What can hang from each mark
X: K R
M: C U X Z
V: X
G: F
K: Q
S: X
C: M
H: F
F: C L U
Z: M

Every row comes from one small tree of marks. The marks that hang from a mark follow it in brackets, in alphabetical order. Every link used is in the known rows. Which tree was each row made from?
Known rows
H{F}: [ 1.88  3.09 -0.95  2.34  2.09 -0.37 -3.31 -1.09  0.74 -2.07 -0.48  0.46
  0.02  0.61 -1.36 -0.39 -1.17 -2.09 -2.57  1.41]
H{F{C L U}}: [ 3.36  6.25 -1.32  2.75 -0.09  0.31 -4.79 -1.30  0.59 -4.11  0.65 -1.42
 -0.94 -2.01 -1.34  0.51 -1.36 -2.77 -6.29  1.44]
Z{M{C U X{K{Q} R}}}: [-1.37 -3.47 -1.55  3.53  0.44  3.77 -3.37  0.51 -1.89  2.27 -0.96 -1.48
 -0.99 -0.13 -1.19 -0.32 -1.72 -1.35  0.50 -1.36]
C{M}: [ 1.68  0.54 -0.62  1.87  1.07  0.95 -2.77 -0.15 -1.21 -1.69 -1.69 -0.79
 -1.32  0.67 -1.62 -1.42 -0.26 -2.47 -1.68  0.32]
G{F{C{M{X{R} Z}} L U}}: [ 3.08  3.44 -0.11  3.87 -0.90  1.42 -6.52 -0.69 -1.95 -4.02 -0.99 -3.34
 -1.34 -1.64 -1.61  0.82 -1.33 -3.00 -5.66  0.86]
V{X{K R}}: [-0.02 -4.51 -4.07  2.67  1.34  0.22 -1.92  2.05 -1.98  0.28 -1.03  2.16
  0.96  2.81  2.38 -3.33  0.66  0.67  3.76  2.22]
M{C U X{R} Z}: [-0.11 -1.75 -0.93  2.70 -0.05  2.36 -3.59 -1.08 -1.38  2.37 -3.07 -1.90
 -1.77  0.20 -2.79  1.84 -1.53 -2.18 -2.22 -2.27]
C{M{X{R}}}: [ 1.80 -2.18 -1.21  2.45  0.89  1.79 -3.09  0.22 -2.20 -0.54 -2.17 -0.71
 -1.49  1.92 -0.81 -2.27 -0.80 -1.06  0.53 -0.28]
V{X{K{Q}}}: [-0.25 -2.57 -4.14  3.11  1.02  1.42 -1.44  1.63 -1.06  0.48 -0.09  2.13
  1.55  2.02  2.06 -3.49  0.57  0.42  3.16  2.55]
G{F}: [ 0.95  2.34 -0.41  3.84  1.67 -0.58 -3.60 -0.39 -0.50 -2.93  0.03  0.06
  1.03  0.26 -1.04  0.35 -1.37 -1.78 -2.39  2.18]
H{F{C L}}: [ 2.69  5.99 -1.23  2.56  0.81 -0.34 -3.88 -0.44  1.13 -3.29  0.54 -0.52
 -0.74 -1.56 -1.23  0.07 -1.49 -2.17 -4.52  1.49]
Z{M{C U X}}: [ 0.31 -0.30 -0.31  4.26  0.40  3.19 -3.39 -0.62 -1.53  0.88 -0.35 -2.41
 -2.04 -1.31 -3.23  0.54 -2.27 -1.85 -2.55 -1.50]
G{F{C{M{U}}}}: [ 1.49  4.33  0.59  3.45  0.48  0.42 -4.65 -0.54 -1.71 -4.01 -0.66 -1.30
 -0.89 -1.11 -2.58 -0.07 -1.91 -2.98 -5.17  0.43]
F{C{M{X Z}} L U}: [ 3.86  3.89 -0.69  3.08 -2.07  2.99 -4.64 -0.83 -1.46 -3.01 -1.18 -3.86
 -2.50 -2.59 -1.98  0.13 -0.75 -2.84 -5.84 -0.28]
G{F{C{M{Z}} L U}}: [ 3.03  5.46  0.33  3.53 -0.77  0.96 -6.28 -0.93 -1.27 -4.80 -0.61 -3.45
 -1.24 -2.58 -2.25  1.36 -0.99 -3.91 -7.26  1.25]
S{X{K{Q} R}}: [-0.75 -4.81 -3.10  2.09  1.06  1.66 -0.78  1.38 -2.04  0.94 -1.28  2.75
  2.00  3.85  1.50 -2.66  0.27 -0.83  4.07  2.93]
G{F{L U}}: [ 2.04  3.42 -1.15  4.03  0.24 -0.23 -5.26 -0.79 -0.62 -3.89  1.03 -1.87
  0.53 -1.20 -0.44  1.62 -0.75 -2.38 -4.79  2.92]
H{F{C{M{X{K}}} L U}}: [ 3.20  4.80 -1.04  3.01 -0.42  2.19 -5.42 -0.89 -0.48 -3.65 -0.06 -2.18
 -1.98 -1.56 -0.60 -0.88 -1.05 -2.31 -4.85  0.42]
X{K R}: [-0.99 -3.65 -2.64  1.68  1.49  0.14 -1.45  1.54 -1.03 -0.01 -1.67  1.71
  1.32  2.11  2.09 -1.54  0.11 -0.17  3.20  1.27]
G{F{C{M{X}} L U}}: [ 3.09  4.78 -0.27  4.50 -0.88  1.57 -5.92 -0.75 -1.66 -4.81  0.51 -2.92
 -1.32 -2.01 -1.35  0.22 -1.71 -2.43 -5.86  1.25]
C{M{X Z}}: [ 2.24 -0.24  0.02  2.64  0.52  2.65 -3.19 -0.60 -1.59 -0.19 -3.08 -1.97
 -1.80  0.75 -2.30 -1.02 -0.39 -2.19 -1.30 -0.76]

Write each row's tree
[ 1.40 -1.99 -0.42  1.84  0.23  2.22 -4.01 -0.56 -2.77  0.68 -3.81 -2.47
 -2.05  1.04 -2.43 -0.19 -0.29 -2.63 -1.85 -1.66] => C{M{U X{R} Z}}
[-1.42 -2.93 -1.22  2.69 -0.06  3.01 -3.16 -0.27 -1.46  2.86 -3.21 -1.39
 -1.26  0.35 -1.11  1.29 -0.93 -1.53 -0.29 -2.26] => M{C U X{K R} Z}
[-0.75 -1.26 -0.57  4.26  0.39  3.75 -3.12  0.03 -1.63  1.23 -0.45 -1.98
 -1.61 -1.16 -1.93  0.09 -1.82 -1.36 -0.97 -1.48] => Z{M{C U X{K}}}
[ 1.28  0.69  0.20  1.29  0.39  1.39 -3.57 -0.89 -1.80 -0.48 -3.34 -2.53
 -1.84 -0.25 -3.27  0.61  0.23 -4.00 -4.06 -0.98] => C{M{U Z}}
[ 2.98  4.07  0.16  2.77  0.01  2.81 -5.10 -1.64 -0.85 -3.06 -1.98 -1.83
 -1.85 -0.77 -1.96 -1.04 -1.25 -2.97 -4.78 -0.73] => H{F{C{M{X{K} Z}} U}}
[ 2.52  3.62 -0.60  2.68 -1.36  2.19 -3.79  0.01 -1.35 -1.57 -1.38 -3.22
 -2.47 -2.40 -2.36  0.37 -0.89 -2.54 -4.80 -0.80] => F{C{M{U X Z}} L}
[ 2.80  4.01  0.40  4.50 -0.35  1.90 -5.31 -1.22 -2.14 -4.72 -0.43 -1.90
 -1.06 -0.95 -2.07 -0.68 -2.18 -2.43 -5.20  0.47] => G{F{C{M{X}} U}}
[-0.10  0.43 -1.29  3.82 -0.02  2.39 -2.55 -1.08 -0.93  0.88 -0.40 -0.97
 -1.60 -0.31 -2.12  0.65 -2.20 -1.04 -2.27 -1.44] => M{C U X}
[ 2.52  5.15  0.56  1.73  0.81  0.86 -4.68 -1.49 -0.39 -2.66 -2.16 -1.57
 -2.01 -1.03 -3.55 -0.04 -1.37 -3.96 -5.99 -0.77] => H{F{C{M{U Z}}}}
[ 0.16 -3.11 -1.43  2.21  0.39  2.40 -3.20  0.51 -3.00  0.33 -2.35 -1.01
 -1.39  1.64 -0.07 -1.80 -0.26 -1.04  0.62 -1.04] => C{M{U X{K R}}}
[ 0.37 -2.98 -0.66  1.84  0.23  2.81 -3.65  0.11 -2.87  1.06 -3.89 -2.05
 -1.61  1.19 -1.08 -0.66  0.23 -2.08 -0.26 -1.66] => C{M{U X{K R} Z}}
[-0.95 -3.12 -1.00  3.72  0.56  3.30 -3.43  0.43 -2.12  1.65 -1.10 -1.73
 -1.57 -0.37 -1.37 -0.05 -1.70 -1.23 -0.04 -1.53] => Z{M{C U X{K R}}}
[ 2.73  5.90 -0.62  1.99  0.40  0.29 -5.00 -0.75 -0.02 -3.27 -0.26 -1.92
 -2.10 -1.83 -2.16  0.16 -1.17 -3.33 -6.09  0.37] => H{F{C{M{U}} L}}
[ 0.94 -0.31 -0.33  4.49  0.89  3.11 -3.02 -0.25 -0.82  0.39 -0.29 -1.68
 -1.75 -0.88 -2.63 -0.39 -2.34 -1.37 -1.07 -0.71] => Z{M{C X}}
[-1.65 -1.03 -1.31  3.16 -0.35  4.20 -2.68 -0.67 -0.56  3.00 -2.24 -1.40
 -0.71 -0.39 -1.46  1.11 -1.03 -1.84 -0.81 -1.88] => M{C U X{K{Q}} Z}
[ 2.87  5.94 -0.13  1.74  0.25  0.55 -5.35 -0.97  0.05 -2.78 -1.25 -2.59
 -2.28 -2.14 -2.86  0.87 -0.89 -4.02 -6.68 -0.01] => H{F{C{M{U Z}} L}}
[-1.93 -3.34 -1.90  2.49 -0.17  3.62 -3.13 -0.18 -1.17  3.58 -3.04 -1.07
 -0.55  0.60 -0.85  0.92 -0.95 -1.68  0.40 -1.97] => M{C U X{K{Q} R} Z}
[ 3.97  4.15 -0.67  2.36 -0.40  1.58 -6.29 -1.35 -0.70 -3.14 -1.48 -2.95
 -2.38 -1.30 -1.94  0.11 -1.08 -3.37 -5.92 -0.03] => H{F{C{M{X{R} Z}} L U}}
[-0.05 -3.30 -1.18  1.68  0.10  3.26 -3.55  0.19 -2.64  1.69 -3.79 -1.83
 -1.10  1.40 -0.88 -0.92  0.21 -2.20  0.26 -1.42] => C{M{U X{K{Q} R} Z}}
